Known rows, with every step that occurs:
W -> M -> P: [-33  13  13 -17   3  19  12  -2 -14 -18  -3 -10   4   9   2 -16 -10   6
   3   0   2   3  -4  14  11  15 -13  13   8   9 -17  11  11   7  10   5
 -12  -1 -13   9  15  -3   6   7  17  -7  -1  -2]
Q -> T -> R: [  6 -19  16   4 -18  25 -16  20 -16  -9  23  21 -10 -24  -4  13  15  -5
 -34 -25  18 -28 -64  11  13 -12   1  -2  -5  11 -14  -1 -29  13  -8  29
  27 -30 -25   7   0  27  -7  36 -20  -6  16 -26]
E -> T: [  5 -20  -9   0  -6  26   2   3  -8  -1  -8  15 -10  -2  -1   7  17  -6
 -31 -21  28 -10 -52  25  16  -7  17  -5   5   1   7  14 -11   1   9   6
   2 -25 -12 -16  -8  -8  -5  19 -34  -4   5 -38]
E -> W -> M -> T: [-17   0  -4 -11  -2  10   5  -3  -4 -30  23   8 -11  10  -3 -32  25  16
  28  -4  10  -9   0   9  -7  -5   3  15  -4  10  17 -20 -21  18 -16  34
   7 -31 -12  -1  -7  16   7  12 -33 -19  12 -30]
Q -> W -> M: [  6   0  -5 -13 -20  10  10 -16 -10 -30  13   9   3  21   2 -26  13  -3
  20  23   5  10  -1  30  -3   7  -3   9  -2   5  -7 -14   0  -3   6  26
  -3 -11  -3   3 -11  11  -3   1   8  -8  -4 -11]
G -> T -> M -> P: [-21  12   8   5  10  22 -10  13  15   8 -16  -8   3 -25   1  13 -18   5
 -16 -12  15   2 -16 -19  18   3  10   4   3   5 -19  10  -1  16  -6  -5
  20   2 -17 -14  18   4  -9 -15  -4  -2  11  -8]
C -> G -> T -> M -> P -> Q: [ 20 -11  10  12  24  -6 -14  -4  32  19 -22 -10  14 -17   5  12 -18  13
 -15 -21  -6   4  29 -24  -3  -1   3  -7   2 -18   0   5   0  -3 -11 -18
   3  14   9 -10  15 -18 -12 -21  16   6   3  28]
E -> C -> G -> W -> M: [ 31   9 -19 -23   8   4  19  10   1   2 -23   6  -3  27  15 -15  31  28
 -15  16 -24   6  18  12 -26  -8 -18   0  -7  -4  20   0  -2 -22 -19  13
 -38  15   0  26 -42 -30  -2  -7  18   0 -22 -24]
P -> Q -> W -> M -> T: [-10 -15  -6   5 -18 -26  -2 -28  -7 -28  24   3   2  19  -9 -17  -5   0
  47   8  -2   9  25  18 -18  -8  -5  -2   5   4  18 -23  -5  -3  -7  19
 -13  -9   6   1  -1  18  -3  -1  -6   5  -7  13]
P -> Q -> W -> M: [  6 -15  -4  -4 -17 -15   4 -38 -10 -28  20   7  11  18   0 -22  -3  -7
  34  21  -6  11  17  36 -11   2  -4   2   2 -13  -4 -24   7  -3  10  15
 -11   2  17   0  -9  13   1  -5  16  14 -20   7]
C -> M: [-10   7 -30 -21   4  34   0  -2 -14  11  19  27  -9  12  -1   1  16  -5
  -1   3  27   6 -39  -1   9   0  26   3  -8   2 -10 -14  18  -3   3  16
  17  -8  -8 -10 -20   7   1   4 -11   3  12 -13]
P -> G -> W: [ 10  -1 -25 -10   2   1  -2   8   1   7   1   8   6  43 -21   4  44   9
 -15  -7  -8   8  -3  11   5  -3  20   2  -9 -10  -2  -9 -15 -22  -5  53
 -27 -15   1  20 -33 -10 -13   5  -2  14   0 -16]
P -> E: [-25  -8  -2  11 -13  11  -8   7 -10   7  37  28   0   3   0  12  28 -23
 -30  10  15 -17 -39  25  19  16   1   2   7  -1 -14 -24   5   7  16   7
   5 -14  -2 -15 -30  -3  12  11  -4  21   3 -24]
P -> G: [  4   3   1  -3  15  16 -10   9   2   2  10  20   5  25 -11   7  32   8
 -20 -33   8 -17 -22   6  16  -5  13   4  -6  -3  -7  -5 -19 -15  12  31
 -18 -18  -9   2  -9 -22  -8  20  -9  -5   8 -24]
E -> T -> M -> P: [-12  -3  -4   6  -6  24   9   3   3  21 -27 -16 -17 -20  -1  10 -24 -16
 -21 -18  29   5 -30   2  12  -6   8  -8  21   1   3  34  13   5  12 -18
  12  -6  -9 -27  19  -4 -15   2 -32  -1   8 -11]
E -> C -> Q -> T: [  9 -23  -9  21   3  -4  -7  19 -19  16   8  11 -14 -21   7   9  23   4
 -13   6   6 -17 -34 -18  -3 -12   4 -11   9   1  12  -2   5 -10  -6 -39
   1  -2  12  -2 -18  -9   2   7 -15 -13 -14 -25]
Q -> W -> M -> T -> R: [ -7   4   7 -12 -23   0  -3 -13 -14 -31  27   1  -2   6 -18 -14   1  -3
  31  -5   9  -6 -11  20 -21 -12 -20  -1 -10  18   3 -14 -18   8 -22  54
  11 -24 -25   7   7  41  -3  24  -9  -7  13  -9]
R -> J: [ -5  13   7  -1 -14  27 -18  23 -19  -9  37  36   2   3 -16  11  35  -2
 -42   0  16 -26 -43   8  21  15  15  -2 -14   7  -9 -14  10  -1  20  28
   0 -13  -6 -24 -35   9  -9  16   3   8   3 -32]
G -> T -> R: [ -4   0  18  -3   1  26 -26  20   1  -7  12  22  10 -22  -8  22  15   6
 -38 -21  15 -29 -59   9  13  -2   3   2 -19   2 -17  -9 -32  17  -9  42
  20 -13 -32   1   5  19  11  24  -5  -2  15 -34]
E -> W -> M -> P -> Q: [-23 -11  10  -3   9 -15  16 -45  -8 -25  15 -21  16   1   5 -35  -3   4
  26  14  -9   0  35  23  -7  13  -7  13   2 -20  -7 -15  11  12  21  12
  -5   6  21   4  18  -3  27   5  12  10 -21  22]
Q -> T -> M: [  3 -16  -2   8 -19  34 -14  28  -3   3   6  15 -25 -18  10   8   1  -9
 -14 -11  25  -7 -44  -9  18 -11  25   3  11  12  -6   2 -10   6 -12  -8
  28 -19 -17  -7  -9  20 -30  -6 -36 -11  19 -37]
T -> Q: [-16  17  -4 -13 -15  22   7  30   7  16   2  33   2  23   7   5  26  -9
 -11 -20  12  -1 -40   7  15  17   3   6 -14 -15  -6   9  14   2  22   0
   2  -7   3  -7 -15  -5  -7   1   3 -10  20 -16]
Q -> T -> M -> P: [-11  -9   9   9  -9  21   1  15  -4   8  -4  -9 -20 -24   3   9 -16 -11
 -12 -11  20   1 -23 -23  18   0   8   3  20  16 -16  23   2   8  -5 -23
  22 -13 -11  -9  18  14 -22  -5 -21  -9  13  -2]
T -> M -> P: [-43  15   3  -9  -6  30   6   8  -2  16   3  -9  -4   2   0   2  -9 -10
  -9 -12  26   3 -23  -2  12   8  -7   7   7   1 -22  15  22   5  11   7
   9  -1  -9 -16   9   0 -13  -8   1   3  17  -4]
G -> W -> M -> P -> Q: [-26  -9  -5  -9  -9 -20  20 -29 -16 -13 -13 -16  16  22  -1 -15 -16  -5
  23  30 -23  23  35  18 -13  10  -9   5   3 -12  -8  -3  15   0   4  18
 -26  15  16  22  -1   2   6 -10  32  30 -24  23]

Rows:
[ 32   7  28  -3  23 -25 -13 -24   7 -28 -16 -41  23  -9 -14   0 -21  12
   7  -7 -21  -6  36  -3  -6 -10 -14  -5 -12   4 -13   4 -40  -5  -8  31
  -3   5 -14  25  49  11  12  16  24  -7  -4  25]  Q -> W -> M -> P -> G -> T -> R
[ -8  21   3 -14 -19  -9  33 -12   1  -7 -16 -10  10  24   6 -19 -21 -16
  33  19 -14  27  30   9  -5  24 -16   5  -4  -8  -7  21  24  -4  26 -12
  -7   9  17  10  18   3   3 -10  31 -11   4  41]  T -> Q -> W -> M -> P
[ 31 -15 -12  23   1 -22   2  17  12  43 -14 -23 -17 -20  20  23   5 -11
 -36  21 -18   9  27 -21 -15 -11 -11 -15  22   6  12  12  10 -14 -26 -48
  -4  16  20   4 -30 -19  -9 -26  -2  23 -16  23]  Q -> T -> M -> P -> E -> C -> G -> W
[ 22   0   6   0  21  18 -34  25  27   8 -14   8  -6  -8  -3  19   2  16
 -21 -29   6  -9 -13 -21  20 -19  31  -1  -4  -3  -2  -5 -27  -5 -15  14
   6  -3 -19  -1   2  -6 -23 -11 -20  -8  13 -40]  P -> G -> T -> M
[  3  12 -15  -5 -30   4  19   0   9  11   8  29  11  30  -3  -4  21 -22
   9   4   9  11 -11  17   2  18  -2   2 -16 -17  -6   1  10  -7  24   7
   6 -13  18 -11 -22   2  -7  -3   7  -4  16   8]  T -> Q -> W
[  8  -8  16  14  18   5  -9  13   9  12 -12 -25 -15 -11  -7  14 -12   2
 -13 -32   5  -3   5 -36  17 -18  17   0  19  11  -5  22 -15 -11 -11 -17
   6  -7  -4   3  32  -7 -30   1 -19 -13  11   7]  Q -> T -> M -> P -> G
[  8   6  23   1  36  -7 -12   4  10 -21 -34 -24  13  -4  -5   1 -16  28
  -1 -14 -21  -5  30 -18  12  -4   1   9   1  12  -3  14 -32  -1   0   0
 -22   5 -13  25  37 -17   5   6   8 -13  -5   5]  W -> M -> P -> G -> T
[ -9   5 -26   5  10   6  -9   1 -13  37  26  26 -15 -15  14  19  14 -15
 -22  17  19  -7 -26   4   5  -3  -2  -7   5   2   3 -22  33  -4   8 -33
  10  20   7 -15 -34 -10  23  -3  -6  23 -17  -7]  P -> E -> C -> M
[  7   7  15  12  34  -3 -16   7  16  -2 -17 -10  17  -2 -15  18   3  19
 -22 -32  -3 -13   7 -25  22  -4  13   1  -1   3 -11  10 -31  -8   3   9
 -15  -9 -10   8  31 -25   1  12  -3  -6   5  12]  M -> P -> G -> T
[ -2 -33  17  16   3 -28   8 -34  -6 -26   9 -21  -1 -20  11 -30 -15   3
  22  11 -10   2  36   3  -5  -2   3   9  12  -6  -3  -5  -7  17   4 -14
   6  -3  18   8  30   3  16   5  -6   2 -22  26]  E -> W -> M -> P -> Q -> T
[ 38   1   6  19  22 -41   0 -17  18  -1 -12 -23  16 -25  18  -2  -5  11
 -16  30 -36   1  62   0 -18   4 -34 -10  10   6  14  -4  -5 -13  -7 -48
 -20  22  15   6   8 -31  29 -11  28   5 -32  41]  Q -> W -> M -> P -> E -> C -> G -> T
[-15  22 -33  -8  13  16  -2  14 -12  20  18  20 -23  -3   1  14  10  12
   6 -12  33  -8 -35 -22  -6 -24   5  -6  -4  18  22  -6  10  -6 -18  -8
   1   3 -11 -10  -9  -4   1   7 -34  -9   4 -14]  E -> C -> M -> T
[-15  -4  -3  13 -11 -11  10 -39   2  10  16 -14  11  -1  -7  -4 -24 -25
  27   5  14  21  22  13  -6   4  -9  -3  10 -21 -11  -6  25  -7  17  -3
   6   7  27 -21  14   8 -12 -15  13  21  -8  40]  T -> M -> P -> Q -> W
[ 17  18  29   0  28 -17  -5  22  27  -1 -52 -20  13   6   3   9 -19  18
   7 -18 -32   3  37 -30   8   4   4   5 -10  -3   1  29 -18   0   4 -24
 -16  21  -1  26  37 -22  -1  -8  18 -20   5  18]  W -> M -> P -> G -> T -> Q
[ 23 -26  49  21  -7 -28 -16 -26 -24 -32  36 -25   4 -47  -4 -11 -13  -2
  -2  12 -17 -24  26   0  -9   0  -3  -8  -7  -3 -11 -16  -2  20   2   7
  25   8  15   1  21  40  11  27  13  12 -21  19]  E -> W -> M -> P -> Q -> T -> R -> J
[ -5  -4 -14  26 -10 -47  -2 -12 -14   4  34  -7  -7  -3  -5  -5  -1 -16
  37  49 -15   5  26   6 -36  -4 -24 -12  17   9  34 -31  19  -8 -17 -39
 -10  10  25  -5 -26   3  24  -9   5  10 -25   1]  P -> E -> C -> Q -> W -> M -> T
[-15  21 -28 -19  -4  12   2  24   4  29   4  26 -17  20  -7  13   1  -5
  26 -17  22  13 -22 -34  -3  -5  24   0 -15   4  18   7  17   1 -10  -7
  19  -1  -7 -10 -12   9 -11  -3 -23 -15  30   7]  C -> M -> T -> Q
[ 15   1   8  18  32 -14 -10   1  30  29 -28 -15   5 -32  15  18 -11  23
 -25 -24  -9  -7  27 -32 -11 -10 -14 -13   4 -18  15  12   6 -11 -11 -41
 -11  35  14  -6  15 -38  -5 -23  16   6 -20  24]  E -> C -> G -> T -> M -> P -> Q
[-24  11 -20 -16  11  24  10 -15 -18  18   7   3   1   3  -4   1  -5  -4
   0  -3  23  11 -16 -13  10   3  14   3  -1   5 -14   6  24  -4  14   3
  11  -1   0 -10   6  -4   8   7   6   1   9  23]  C -> M -> P
[ 32  -6  -9  -7 -28  -6  25  -9   8  -6 -33  -3  -9  17  13 -13 -14 -17
  20  15  -8  21   2  27  -8  -1   5  -4  -2 -10  20  22   3  -6  17 -17
   1  -5  10  -6   1   7 -11  -7 -12 -14  -3 -10]  E -> T -> Q -> W -> M
[-26  17   2 -14 -15   9   8  35   5  -6 -10  18 -14  23   3  -5   4   2
  30 -15   0   4 -10 -13  -4   3  -2   8  -6  10  16   6  -1   8 -11   0
  -4  -8 -16   9   0   8 -13  -5 -11 -25  24 -23]  W -> M -> T -> Q
[ -8  15  -3   3   5 -26  26 -29 -20   0  -2 -33   9   3   2 -22 -13   1
  32  43 -12  16  36  10 -26   8 -35  -3  12  -9   6   2  33 -16  14 -34
 -21  21  28   3   5 -15  21  -4  35  -4 -30  22]  E -> C -> Q -> W -> M -> P
[-22  -2 -17  -3  14  -1   4 -30 -15  17  11  -1   5   2  -4   4 -15  -4
  14   1  14  16   3  -6   3   2  11  -1   2 -15 -14  -4  34  -6  14 -12
   3  18  18 -11   6 -12  11  -2  13  18  -9  47]  C -> M -> P -> Q
[ 10  17  -4 -16 -26   0  20   1   3 -10  -4  13   4  31  10 -22  -2 -10
  34  17 -11  19  12  19  -3  15  -5  10 -11 -11   2   3  15  -4  15   2
  -1   1  13   4 -12  13  -5 -13  13 -14   4   2]  T -> Q -> W -> M
[ 58   1   0  11   6 -41  -5  12  32  16 -27   8   6  -9  29   3   4   5
  -9  26 -39   1  52  -2 -18   6 -21 -10  -7 -12  28  -4  -5  -9  -4 -60
 -12  29  22   8 -20 -25  19 -27  25   1 -22  17]  P -> E -> C -> G -> T -> Q -> W -> M
[ 38 -19  -9   3  -8 -35  26  -7  15  25 -57 -21  -3  16  13   3  -9 -13
 -13  22 -54  26  53  11 -25  11  -5 -16  11 -12  24  29  15  -9  -2 -46
 -21  14  24  10 -16 -27   7 -21  20  20  -7  31]  C -> G -> W -> M -> P -> E -> T -> Q
[-15  15 -18 -18 -22  -5  16  30   2  -2 -17  14  -9  43  -4  -4   5   3
  35   6 -17  22   6  -7 -17   3   3   7 -11   7  20   6  -1   6 -22  22
  -7  -4  -7  25 -27  22 -16 -20  -4  -4  19 -16]  G -> W -> M -> T -> Q
[-23   0   8  21   3  -4 -26  16  14  18   3  -7   2 -34   6  27 -24 -19
 -26  10  10  -6  -6 -15  20  12   6   0  17   3 -20  -5   8  16   2 -30
  24   9  -8 -23   8   7   8 -22   3  19   6  -4]  G -> T -> M -> P -> E
[ 32  18  58   4  23 -10 -37  17  -8 -26  -3 -24  12 -29 -23  23 -13  21
 -27 -12 -25 -29  17 -23  10  -5  -3  -8 -18  16 -13   3 -25   3   1  25
  -3  15 -20  17  32  13   3  26  30   1  -4   0]  W -> M -> P -> G -> T -> R -> J
[-18   2  15 -17  -9  13  -1  -9 -11 -31  34  -2  -8  -7  -7 -25  20  10
  20 -14   9 -27 -17  16 -17  -9 -12  10 -16   6   0 -24 -25  27 -23  60
  23 -24 -25   4   5  34  10  29 -23 -11  18 -27]  E -> W -> M -> T -> R
